In the rows, zero is written as 128.
Known rows, with every step that occurs:
F-J: [ 71 170 119 128 114 146 142 153  82 116 130 107 162 140 108  92 117  51
  73 172 131 140 160]
C-J-B-G: [ 48 211  95 129 111 144 129 162  97 113 136  93 166 127 115  70  95  90
 101 122 138 137 140]
C-B: [ 77 190 124 147 131 157 147 152  93 119 161 109 120 127 107  88 129  83
 108 162 124 175 154]
G-F: [111 163 108 125 141 140 127 136  88 132 131 111 137 130  91 103  93  81
 103 164 132 147 146]
R-J-G: [ 48 184 125 149 112 148 161 151  72 135 112  51 168 141 117  91  91  84
  74 147 115 150 189]
B-C-J-X: [101 169 119 110 131 137 129 138  83 146 149 145 159 134 127  80 117  90
 120 131 140 129 128]
R-J: [ 65 176 122 133 118 153 160 145  68 125 119  76 148 154 106  97 121  72
  83 156 123 144 158]
F-J-B-C: [ 96 162  94 129 117 133 140 151  89 148 159 126 163 143 154  95 108  78
  88 141 132 122 162]
R-J-X-C: [ 82 134 120 110 120 157 143 130  96 125 139 131 141 170 142  91 147  56
  99 141 121 130 135]
G-B: [ 73 172 121 102 119 149 140 142  85 134 159 124 128 147 114  90 121 105
  97 159 123 139 132]
X-C-B-G-F-J-R: [ 93 155 138 106 114 130 125 161 140 105 159 142 129 132 118 139 102  64
  94 159 142 142 186]
R-J-C: [ 60 179 140 130 121 150 160 122  71 123 141  94 134 132 122  99 116  69
  87 167 120 139 150]
C-B-G-F-J-X: [ 88 131 137 101 144 133 148 182 107  95 158 141 151 131 115 105 106  75
 112 144 130 163 144]
X-C: [ 92 173 107 135 113 149 118 119 110 112 157 132 134 145 116  94 118  61
 101 173 128 137 155]
G-B-J-F: [ 56 158 128 123 123 102 139 177  91 124 181  77 132 156 132  80 103 111
  90 135 121 101 154]
X-C-B-J-G-F: [ 89 161 113 178 150 122 127 157 110 129 176  98 129 133 118  91  92  80
 104 150 128 146 195]
F-J-X-C: [ 88 128 116 102 118 152 123 138 108 118 150 164 154 160 145  86 144  33
  92 159 128 123 140]
B-G-F-J-X-C: [103 111 117  95 130 126 118 148 125  90 151 161 165 150 126 110  98  50
 102 157 134 121 146]
G-F-J-X-C: [118 105 115  91 138 145 112 134 114 128 142 165 157 153 131 106 129  35
  98 156 133 124 140]
X-C-B-J: [ 80 174 109 172 131 131 137 156 102 104 187 119 107 148 120  81 136  66
 104 160 130 140 164]
C-J-G: [ 47 214 120 143 114 150 126 144  85 140 114  71 180 114  99  70  92  80
  88 144 132 153 176]
X-C-J: [ 77 193 112 130 117 156 109 118 109 118 139 119 159 139  99  85 128  53
 100 158 142 138 154]
B-C-J: [ 98 199 119 132 122 132 128 132  83 130 145 113 162 125 102  97 103  91
 109 150 144 137 158]

Rows:
[ 97 145 107 112 122 152 119 124 110 125 162 165 127 150 140  77 134  60
 111 150 125 129 127] | J-X-C
[ 78 129 107 102 127 123 132 148  94 133 188 166 113 174 151  67 143  86
 104 144 124  94 112] | G-B-J-X-C
[ 63 198 129 151 120 139 153 169 104  77 171 106 127 123 101  92  98 100
 112 160 127 177 162] | C-B-G
[ 88 184 129  96 122 134 133 132  81 150 166 129 157 137 113  98 113 117
 110 144 140 127 145] | G-B-C-J
[ 95 149 120 125 132 163 129 139 121 117 184 165 111 149 145  80 153  64
 124 147 121 162 134] | J-X-C-B
[ 67 173 137 121 121 144 141 127  80 119 153 123 148 117 124  94 116  47
  79 186 125 134 156] | F-J-C
[ 87 177 148 133 146 126 140 140 110  92 190 130 113  97 105 113  79  96
 125 170 129 167 156] | J-C-B-G-F
[ 75 193 123 132 140 145 117 141  86 150 109  72 183 111  86  87  72  84
  96 141 136 153 174] | C-J-G-F
[ 54 191 102 179 119 115 145 169  70 132 138  71 148 132 115  65  80  87
  76 154 120 121 178] | B-J-G
[ 71 167 156 129 143 133 163 144  98  94 169  96 127 114 104 126  92  93
 113 157 125 167 164] | R-J-C-B-G-F
[110 136 124 116 143 138 121 150 135  92 187 165 122 137 123 105 105  83
 137 142 131 162 139] | J-X-C-B-G-F
[ 90 143  95 140 130 124 128 149  92 121 167 147 118 162 143  67 132  61
 101 149 127  99 126] | B-J-X-C
[ 68 141 131 115 115 144 138 164 134  73 185 161 147 145 143  92 133  52
 107 153 127 153 154] | F-J-X-C-B-G
[ 88 176 122 147 125 160 127 132 119 107 180 134 115 139 120  96 137  66
 115 165 127 169 165] | X-C-B
[ 70 181 132 125 114 140  98 134 133 104 153  89 169 138 117  87 111  58
 102 133 139 130 174] | X-C-J-F
[ 88 151 124 117 126 121 135 165  99  91 129 108 172 129  89 116  71  70
  87 171 137 139 165] | B-G-F-J
[ 66 187 115 160 133 115 148 137  65 119 170 109 112 121 121  74 108  74
  90 178 127 109 142] | B-J-C
[ 92 127 123  93 134 128 138 169  97 102 135 136 167 138 114 103  88  68
  98 153 132 130 137] | B-G-F-J-X
[ 72 184 124 152 111 142 131 147 132  69 190 133 127 130 113 100 108  82
 117 165 129 169 170] | X-C-B-G
[ 58 196 137 127 119 136 116 154 104 118 134  67 172 128 105  80 104  74
  97 133 135 139 163] | C-J-F
[ 77 160 101 123 129 136 148 164  88 122 127  77 155 147 120 110  80  97
  94 124 128 134 150] | R-J-B-G-F
[ 79 174 115 176 155 118 145 176  84 138 156  73 132 120 105  85  84  96
 100 145 124 153 183] | C-B-J-G-F
[ 76 201 118 109 104 152 109 128 113 144 124 130 135 133 114 100 129  62
  90 149 148 118 155] | X-C-J-R
[ 93 173 126 137 141 133 142 166 108  90 164 111 129 118  88 111  81 102
 120 159 131 176 159] | C-B-G-F
[ 82 168 141 107 121 126 145 183 112 114 141 116 131 121 106 134  94  82
  90 156 140 152 176] | C-B-G-F-J-R
[ 87 175  92 118 128 139  97 137 127 116 147 120 166 133 114  96  84  77
 115 125 147 128 149] | X-C-J-B-G-F
[ 83 168 103 167 145 108 133 164  72 143 133  70 149 128 103  86  63  91
  82 152 125 124 177] | B-J-G-F
[ 62 170 112 127 123 119 151 164  66 133 168 107 122 154 115  77 119 104
  87 157 125 109 132] | G-B-J
